In the rows, 128 means zero.
Known rows, with every step that occurs:
E, U, F, Y, M, K: [146  77 110 103 150 114 132 127 122 153  65 163 154 137 111 136 165 113
 186 109 168]
K, M, U, F, R, Q, Y: [174  56  85  86  75 117 127 129  92 172  74 194 139 144 100  86 145 116
 177 145 161]
E, U, F, K: [118 103 118 123 149 134 122 115 107 134  78 144 140 116  93 148 154 101
 147 140 165]
S, Q, Y: [154  63 101  96 127  96 105 100  83 144  62 146 158 130 104 110 144 127
 122 148 151]
R, M: [144  95  89 105 138  91 108 112 110 125  69 150 148 130 113 121 151 134
 115 112 167]
E, U, F, R, Q, Y: [181  66 100  80  94 125 134 121 103 156  68 173 151 145 103 110 132 119
 146 146 148]
Y, M, U, F: [124  89 115 112 138 108 120 120 107 140  74 175 150 120  97 107 158 110
 141 142 165]
E, U: [124  97 104 108 127 134 114 111 124 132  73 112 142 114 111 137 142 121
 109 139 150]
S, Q: [136 103 105 101 127 115 106 101 109 130  66 127 156 124 115 118 138 126
 129 142 158]
U, F, R, Q, Y, M, K: [183  57  93  84 130 110 132 124  85 150  59 199 166 157 100 111 154 127
 203 106 171]
Q, Y, M, U: [137  41  85 110 147  90 110 111  86 144  67 169 146 126  99  97 153 122
 121 141 156]
K, M, U, E: [103  75  62 119 112 129 111 118 103 146  76 102 116 110  93 108 175 113
 136 158 151]
R, F: [124 100  97 105 131 116  99 110 118 128  70 157 153 131  98 128 141 126
  99 113 165]
Y, M, R, Q: [182  92  92  93 111 127 130 118 115 135  63 152 162 161 122 100 132 146
 152 111 165]
R, F, Y, M: [152  78  83  99 152  89 114 127 123 152  65 178 157 151 115 113 148 131
 122  96 167]
E, U, F: [127 111 127 106 119 134 124 119 121 141  76 138 149 114 101 135 151 109
 127 147 156]
S, Q, Y, M, U: [142  35  93 111 151  85 113 106  78 147  66 166 150 129 102  97 143 118
 127 153 152]
F, U: [110  98  75 131 125 118 105 108 119 126  73 137 129 115 101 110 155 137
 120 164 157]
K, M, U, F: [118  98 110 113  98 124 114 127 110 158  83 163 135 114  98 107 166 105
 163 146 169]
E, U, F, Y, M, R, Q: [191  87 109  90 103 128 150 132 133 159  69 167 158 164 122 105 134 128
 164 124 159]
S, Q, Y, M, R: [177  54  98  99 138  93 118 116  73 159  69 145 169 161 109  89 142 134
 135 126 156]
K, M, R, Q: [175 101  88  94  69 142 124 125 117 154  72 140 147 154 122 100 139 142
 175 115 168]
M, U: [110  89  92 113 122 124 103 103 123 125  73 138 135 111 105 108 147 116
 117 149 157]

Rows:
[187  67  92  86  91 121 119 107 100 144  62 156 157 154 107  96 137 141
 137 132 155] | M, R, Q, Y
[151  84  95 107 142 109 111 124 103 143  77 159 163 160 103 107 139 132
 111  96 168] | Y, M, R, F
[193  86  85  86 106 119 133 125 131 149  62 161 158 170 131  92 134 145
 160 108 163] | F, Y, M, R, Q
[156  38  84 102 131  98 120 109  94 139  61 183 149 133 103  98 141 129
 136 143 156] | R, Q, Y, M, U
[165  87  91  88 107 123 137 127 117 142  70 190 151 147 112  93 132 119
 167 134 164] | Y, M, U, F, R, Q
[141  95 109 123 111 142 126 136  96 170  92 129 136 142 102 121 158 106
 179 125 171] | E, U, F, K, M, R
[184  56  82 102  97 121 121 118  80 162  69 164 143 158 104 103 148 133
 178 121 167] | F, K, M, R, Q, Y
[139  86  91 108 146 103 107 107 108 118  64 152 151 130 107 136 161 128
 161  98 177] | R, M, K
[188  52  98  86 125 106 143 131  89 163  66 186 161 153 105 108 136 125
 152 131 154] | E, U, F, R, Q, Y, M
[139 109 106  93 112 136 126 130 120 152  83 140 144 132 106 114 140 106
 136 138 155] | E, U, F, R
[139  32  57 133 153  93 120 115  67 150  73 135 138 150  76  95 155 129
 101 175 144] | S, Q, Y, M, R, F, U, E
[109  97 109 126 145 125 113 108 106 128  77 166 134 113  89 124 158  96
 153 148 171] | M, U, F, K
[121  72  88 115 148 105 111 113 108 132  71 153 144 121 107 104 149 122
 125 136 160] | Y, M, U
[144 105 103 118 108 133 117 133  93 166  87 143 140 147 102 109 166 114
 186 115 179] | U, F, K, M, R
[133  39  50 133 149  98 118 119  75 147  74 137 133 148  72  97 166 132
  95 163 146] | Q, Y, M, R, F, U, E
[173  61  92  99 134  99 115 120  82 155  69 147 163 160 106  90 152 138
 128 114 158] | Q, Y, M, R
[124  38  64 113 152 100 116 109  82 138  65 128 133 122  85 102 170 118
 108 162 142] | Q, Y, M, U, E
[190  53  74  81 127  97 126 123  87 152  59 181 161 159 113  95 137 143
 149 113 157] | F, R, Q, Y, M
[121  88  77 134 122 120 105 115 115 135  83 151 135 142  93 101 142 132
 103 149 162] | M, R, F, U
[105  69  79 133 133 119 102 120  98 149  84 165 122 121  93 121 152 103
 151 126 175] | R, F, K, M, U
[124  83  71 138 106 120 106 130 106 157  89 152 129 143  95  99 151 134
 130 142 167] | K, M, R, F, U
